In the rows, 128 means zero.
Known rows, with every step that occurs
nuvoga > venesab: [ 94 114 142 143  96 140 143 121 113 106 104 135 150 131 129 115 107 129
 136 133 119 120 136 115 116 150 121 140  94 105 141 154 130]
zerik > voro > gemi > pumin > nuvoga: [130  95 104 133 105 172 154  86  91  34 107 149 134  97 119  99 139 156
 145 110 148 134 106 154 106 138 109 145 132 105 156  97  65]
rafod > voro > zerik > pumin > nuvoga: [132  93 132 149  96 180 169 102  90  65 126 164 139 130 135 118 142 174
 134 153  99 135 102 161 128 129 115 138 126  79 157  99  63]
venesab > nuvoga > pumin > gabob > voro > gemi: [109  89 112 129 100 246 145 141 100  52 106 143  87 111 140  74 167 127
 141 145 104 123  68 129 105 146 186 180  94 112 155 194  64]
venesab > nuvoga > pumin > rafod > voro: [103  98 142 139 127 219 131 137  98 109 134 143  91 133 141  71 160 115
 135 141 106 102  86 129  86 160 173 186  99 113 144 200  74]
gabob > voro: [126  91 148 141 116 167 158 133 113  99 121 131 110 147 125 118 142 134
 148 119 118 131 124 128 123 125 151 158 121 111 138 146 102]
zerik > voro > gabob: [140  89 138 128 107 197 164 122 101  97 103 140 111 135 125 129 157 146
 133 139 111 122  98 131 110 144 131 169 129 105 142 134  97]
gabob > pumin: [123 107 165 138 118 165 159 110 138 113 119 144 146 139 136 144 140 135
 147 149 112 147 139 144 137 125 157 140 120 106 142 148  98]
venesab > nuvoga > pumin > gemi: [104 104 133 157 139 171 129 133 112  89 125 132 124 108 139  90 134  99
 150 148 127 113 109 124 105 166 160 177 121 125 137 167 107]
gabob > voro > zerik > pumin > nuvoga: [133  90 126 145  95 181 183 106 105  47 134 154 132 123 135 122 147 177
 143 149  96 142 103 162 134 126 126 137 128  84 153 103  61]
gemi > pumin: [114 113 141 145 114 158 147  75 127 104  95 148 126 117 129 125 125 137
 140 122 135 129 127 129 108 141 120 131 133 118 129 137  91]
rudo > pumin > rafod: [111  92 186 130 128 200 179 139 132 128 114 152 101 143 129 130 161 121
 136 128 106 131 136 131 112 148 149 125 125  97 135 191  96]
voro > gabob > pumin > zerik: [142 104 158 124 113 226 179  98 140 100 105 147 128 124 142 156 160 145
 141 186  75 137  85 133 128 130 164 161 134  74 154 184  67]
rudo > pumin > gemi: [118  79 179 145 141 179 174 153 120 101 109 143 126 137 126 133 148 113
 151 130 124 128 147 133 127 150 148 138 145  97 137 154 112]
rafod > voro > gabob > pumin: [142  84 157 125 108 220 168 109 113 105 106 149 130 152 133 137 163 155
 140 155  97 130 100 152 136 131 164 171 126  85 154 143  68]
nuvoga > pumin > gabob: [110 103 141 138 122 188 145 101 137 131 123 153  88 112 157 110 164 117
 140 154 109 134  87 109 102 139 172 144 103 136 132 194 101]
rafod > pumin > zerik: [125  98 178 140 122 188 177 120 130 101 111 154 129 137 138 136 153 129
 141 170 101 137 106 132 121 122 146 142 124  86 152 171  82]
gabob > pumin > zerik: [129 109 166 135 125 193 168 114 139 105 119 147 134 131 140 145 151 133
 145 170  89 140 111 135 126 120 165 156 128  81 151 186  82]
gemi > voro > zerik > pumin > nuvoga: [130 115 127 145 101 179 170  77 106  53 129 160 143 104 132 122 147 157
 125 155 115 136  98 156 113 139  95 149 115  88 170  84  51]
rafod > pumin > zerik > voro > gabob: [148  74 164 120 114 245 194 126 106  74 102 156 117 139 135 135 189 151
 134 179  89 125  67 142 110 135 145 175 133  73 160 162  55]
rudo > pumin > nuvoga: [106  92 149 151 117 123 167 125 129 120 123 145 139 130 136 134 139 137
 135 123 114 137 137 139 136 148 128  84 121 116 132 128 121]
gabob > pumin > rafod: [123 111 175 122 129 203 172 106 142 113 130 145 125 135 134 138 154 130
 147 155 103 147 128 145 118 124 170 159 120  89 151 182  74]
zerik > voro > gabob > pumin: [147  85 148 118 110 222 176 114 114  88 109 148 132 139 131 142 175 159
 141 156 100 135  97 155 127 138 156 173 133  91 151 139  72]
pumin > gabob: [116 109 147 131 111 175 160 106 129 119 102 147 110 127 140 132 142 126
 131 149  97 138 108 114 105 123 148 139 107 107 138 171 107]
rudo > pumin > gabob: [108  87 169 129 112 197 179 133 131 126  94 159 106 140 141 139 166 130
 127 142  91 137 113 125 118 140 155 109 114 103 132 186 103]
gabob > pumin > zerik > voro > gemi: [149  87 152 119 118 248 174 145 103  43 114 151 126 126 127 123 174 142
 150 162 103 140 102 153 120 119 166 192 134  65 173 171  51]
rudo > pumin > zerik > voro > gabob: [136  68 163 123 117 250 191 155 105  93  95 154  96 141 133 137 193 146
 128 154  82 114  78 131 110 155 145 153 142  74 144 184  75]
venesab > nuvoga > pumin: [ 96 114 129 157 116 156 120 126 120 117 121 136 120 115 145  94 133 114
 136 143 119 114 110 120 109 164 151 147 102 141 128 171 116]
rudo > pumin: [110  88 175 146 119 162 165 144 126 130 103 150 122 146 131 136 145 127
 136 123 115 132 146 131 131 149 138 106 125 113 129 156 120]
gemi > pumin > rafod > voro: [120 100 155 126 126 222 156  86 107  97 108 154  96 135 124 101 152 137
 139 120 123 115 100 139  84 136 141 173 130  91 144 170  51]
gemi > voro > gabob: [132 107 140 130 109 197 156  89 114 100 100 141 114 122 124 126 152 127
 123 139 122 123  97 125 104 148 117 180 114 108 157 122  81]
voro > gabob: [128 106 144 136 104 172 157 101 126 119  98 139 120 129 130 141 134 136
 134 146 108 130 113 121 121 141 130 143 124 110 137 140 111]
zerik > pumin > rafod > voro: [127  94 175 131 119 225 171 114 100  92 123 159 113 151 128 109 163 147
 143 142 107 125 120 149 102 124 145 174 123  77 148 164  58]
gabob > voro > zerik > pumin > nuvoga > venesab: [112  95 115 138  76 179 178 110  93  33 126 153 157 119 131 108 132 183
 139 152  93 128  95 156 128 144 114 141 102  71 162 116  68]
gemi > pumin > gabob: [112 114 136 129 109 194 159  64 132 102  85 157 111 111 139 126 144 140
 133 141 111 133  93 123  94 131 138 133 122 106 132 166  75]
rafod > voro > zerik > pumin > gemi: [144  78 160 143 123 235 177 129  82  48 113 162 125 138 126 117 151 148
 148 160 107 126 114 156 117 131 135 191 149  62 163 122  53]

Rows
[130  82 149 125 128 249 154 108 114 122 133 149  69 132 144  97 183 129
 143 149 108 113  67 127  93 154 175 188 120 113 147 196  64]	nuvoga > pumin > rafod > voro > gabob
[123  96 145 146 154 190 137 111 115  89 142 137 102 106 136  92 164  92
 153 137 156 119 102 122  94 156 153 208 123 129 156 144  78]	nuvoga > pumin > gemi > voro
[135  93 157 125 118 236 167 132  98  95 119 151  85 145 128 112 153 134
 132 146  93 122  95 136  98 132 144 182 118  74 161 171  60]	pumin > rafod > voro > zerik
[137  98 158 145 122 209 180 116 107  54 112 159 137 117 128 133 139 140
 150 168 110 138 127 148 120 134 125 170 150  74 155 126  71]	voro > zerik > pumin > gemi
[118  75 188 128 130 225 177 156 106 122 115 155  91 163 128 112 174 129
 135 123 104 117 124 139 110 145 158 149 123  85 143 188  78]	rudo > pumin > rafod > voro
[154  74 151 118 132 239 186 123 107  61 115 141 134 131 126 138 176 144
 155 162 110 133  98 157 123 140 166 206 149  77 159 137  64]	zerik > voro > gabob > pumin > gemi
[ 94 116 128 150  86 122 156  90 113  76 122 149 183 113 135 114 111 163
 140 147 114 130 130 141 126 146 104 111  98  93 145 116 109]	zerik > pumin > nuvoga > venesab
[ 92 117 118 147  94 100 145 102 115  97 123 132 166 114 133 112  99 140
 136 133 117 126 123 122 120 148 110 118  91 108 145 129 131]	pumin > nuvoga > venesab
[120  93 148 153 149 170 141 121 127 107 140 137 108 113 142 104 145 100
 164 144 142 127 120 119 111 149 164 173 134 132 137 162 109]	nuvoga > pumin > gemi
[102  98  96 129  83 170 155  88  93  18 103 139 149  99 116  85 117 163
 151 109 139 124 101 145 117 148 118 145 105  90 165 119  66]	gabob > voro > gemi > pumin > nuvoga > venesab
[124  64 159 116 103 250 191 159 107  65  90 156  90 141 127 117 182 140
 140 127 101 139 105 140 128 130 174 143 118  85 155 182  68]	rudo > pumin > gabob > voro > gemi
[120 111 175 133 120 201 174 100 126  98 121 157 124 130 131 126 150 141
 144 149 109 137 137 142 103 126 135 150 126  89 140 168  76]	zerik > pumin > rafod
[ 95 117 141 141 126 195 134 120 124 114 132 140 100 113 142  87 146 108
 136 150 109 113 100 120  88 165 162 164 100 125 135 204  92]	venesab > nuvoga > pumin > rafod
[133  95 136 145 144 224 148 112 109  70 137 147  91  99 137  94 166 102
 145 154 141 120  81 129  93 160 146 214 127 114 170 138  58]	nuvoga > pumin > gemi > voro > zerik
[134  85 146 119  92 252 185 120 102  36  99 162 111 127 128 112 171 159
 148 149 104 147 105 149 121 110 160 167 118  78 160 158  50]	zerik > pumin > gabob > voro > gemi
[ 94 119 101 137  83 146 144  72 105  41  96 144 166  86 122  97 100 153
 142 120 145 127 115 137 114 154  98 122 104  98 160 116  86]	voro > gemi > pumin > nuvoga > venesab
[133  94 148 134 125 195 161 142 101  90 117 142 107 134 129 119 161 131
 139 147  99 120  97 121  97 129 142 178 129  87 146 172  92]	pumin > zerik > voro
[110 112 122 127  85 158 168  82 130  85 117 140 179 112 138 136 125 164
 139 165  92 135  96 146 140 153 134 127  99  88 159 132  95]	voro > gabob > pumin > nuvoga > venesab
[135  87 149 140  97 219 180 124 102  58 116 157 116 138 129 125 155 166
 143 150  98 136 113 155 127 127 136 160 132  81 150 132  58]	gabob > voro > zerik > pumin
[144  97 153 131 123 236 177  85 104  51 105 152 134 114 122 125 163 136
 143 159 130 122 101 147 105 148 120 205 141  79 165 108  50]	zerik > pumin > gemi > voro > gabob
[135  81 174 132 124 214 183 141 105  78 116 154 121 146 134 125 179 139
 139 165 102 129  93 143 110 126 147 169 126  80 157 162  68]	rafod > pumin > zerik > voro
[118 108 157 134 103 198 173  91 127  97 100 166 128 126 142 134 155 150
 134 161  95 142 114 133 111 120 142 135 115  92 137 159  84]	zerik > pumin > gabob
[136 105 166 111 119 234 185  90 144 109 117 147 120 129 134 149 165 143
 142 169  90 143 102 145 119 134 167 165 128  82 153 183  62]	voro > gabob > pumin > rafod
[130 103 152 140 144 180 152 113 106  76 120 132 122 120 118 113 142 100
 145 132 144 124 121 126  99 141 130 204 127 100 163 121  85]	pumin > gemi > voro
[134  92 145 142 108 197 155 134  93  97 108 150 105 147 129 118 138 139
 130 138 102 124 107 135 116 133 133 166 121  91 154 134  84]	rafod > voro > zerik
[124  89 143 124 112 203 170 123 117  96 110 141  94 141 135 120 161 137
 141 136  94 135  92 122 110 117 169 163 107 100 142 175  86]	pumin > gabob > voro
[106 119 116 141  80 177 163  82  94  38 121 160 167  99 130 106 132 164
 121 155 112 122  92 149 110 157  82 154  90  75 178  97  60]	gemi > voro > zerik > pumin > nuvoga > venesab
[ 94 114 125 142 111 190 132 114 125 113 111 148 106 109 154  95 151 116
 128 162  95 117  79 115  97 158 169 148  89 129 132 198 100]	venesab > nuvoga > pumin > gabob
[120 110 134 139 104 186 147  85 114  66  85 152 126 106 119 113 123 135
 145 119 147 134 133 138 112 136 118 141 134 110 147 132  77]	voro > gemi > pumin
[121 110 139 144 117 125 162  91 139 105 138 139 161 122 141 141 132 146
 147 147 110 153 127 152 143 124 147 119 116 110 148 120 100]	gabob > pumin > nuvoga
[140  89 160 127 127 220 173 135 115  80 124 148 126 138 135 134 176 142
 145 163  90 133  96 145 115 123 166 182 131  75 155 177  67]	gabob > pumin > zerik > voro
[ 87 123 108 145  94 119 143  62 118  80 107 142 166  97 131 108 101 153
 137 123 131 120 110 131 108 157  98 111 103 106 141 123 100]	gemi > pumin > nuvoga > venesab
[147  86 158 121 115 251 176 115 116  95 107 152 118 144 137 141 174 152
 139 178  74 125  71 143 126 127 174 185 135  61 162 180  51]	rafod > voro > gabob > pumin > zerik
[121  92 115 120  88 183 173 101 104  63 122 141 171 118 133 124 150 175
 137 157  95 127  80 156 130 156 136 153 102  82 163 125  81]	zerik > voro > gabob > pumin > nuvoga > venesab
[133  86 140 133 107 194 159 143 100  61 109 133 109 136 115 108 139 135
 152 117 131 138 132 136 128 121 151 173 123 101 157 137  87]	gabob > voro > gemi
[110 117 116 148 113 118 149  57 128  96 115 144 143 103 134 121 117 146
 140 121 132 132 116 137 113 140 110 107 127 122 133 111  93]	gemi > pumin > nuvoga
[126  87 152 127 102 224 184 110 114  75 109 158 111 139 135 121 171 161
 143 151  90 139  99 142 116 114 162 156 115  86 140 163  63]	zerik > pumin > gabob > voro
[132 105 131 132 105 158 173  75 141 100 124 142 155 116 141 152 141 158
 141 164  96 149 102 152 144 135 145 124 124 101 151 119  88]	voro > gabob > pumin > nuvoga
[133  88 136 121 101 232 181 125 110  76 105 150  84 134 135 124 162 145
 132 153  76 136  73 129 110 122 160 169 113  83 154 170  65]	pumin > gabob > voro > zerik
[100 115 132 155 123 185 129 128 123 107 122 140 109 108 149  96 143 109
 136 165  94 108  83 110  98 159 159 160 108 116 137 207  98]	venesab > nuvoga > pumin > zerik
[136 101 162 131 145 202 164 107 119  69 127 138 143 124 122 125 160 114
 151 150 135 135 121 150 118 132 155 208 128  87 172 125  59]	gabob > pumin > gemi > voro
[126 111 137 135 111 215 155  89 117  56  84 153 114 100 125 116 134 133
 145 141 125 131 105 127 100 130 127 158 140  84 155 169  59]	voro > gemi > pumin > zerik
[131  97 167 136 141 179 169 118 130  86 126 139 149 130 129 139 141 121
 162 155 121 143 138 146 134 127 167 173 141  90 152 143  90]	gabob > pumin > gemi
[144  85 167 125 131 228 186  98 111  63 105 147 133 125 122 127 172 122
 140 164 135 126  91 147 114 146 133 203 129  86 178 111  49]	rafod > pumin > gemi > voro > gabob
[130 111 166 129 109 233 183 101 119  79 118 164 113 122 132 131 152 149
 136 168  91 139 116 148 105 132 126 154 127  73 152 163  56]	voro > zerik > pumin > rafod
[137 109 127 127 109 180 169  63 129  84 127 143 150 110 134 138 160 152
 131 156 112 139  84 156 128 140 133 160 113  99 171 101  58]	gemi > voro > gabob > pumin > nuvoga
[146 107 154 118 117 249 177  88 130  83 108 149 121 120 134 143 178 136
 130 178  90 128  68 137 111 137 152 196 124  71 176 165  38]	gemi > voro > gabob > pumin > zerik
[117  82 135 132 121 214 155 118 126 108 132 146  74 126 151  99 182 128
 148 143 105 130  71 118 106 132 192 166 105 128 137 193  81]	nuvoga > pumin > gabob > voro
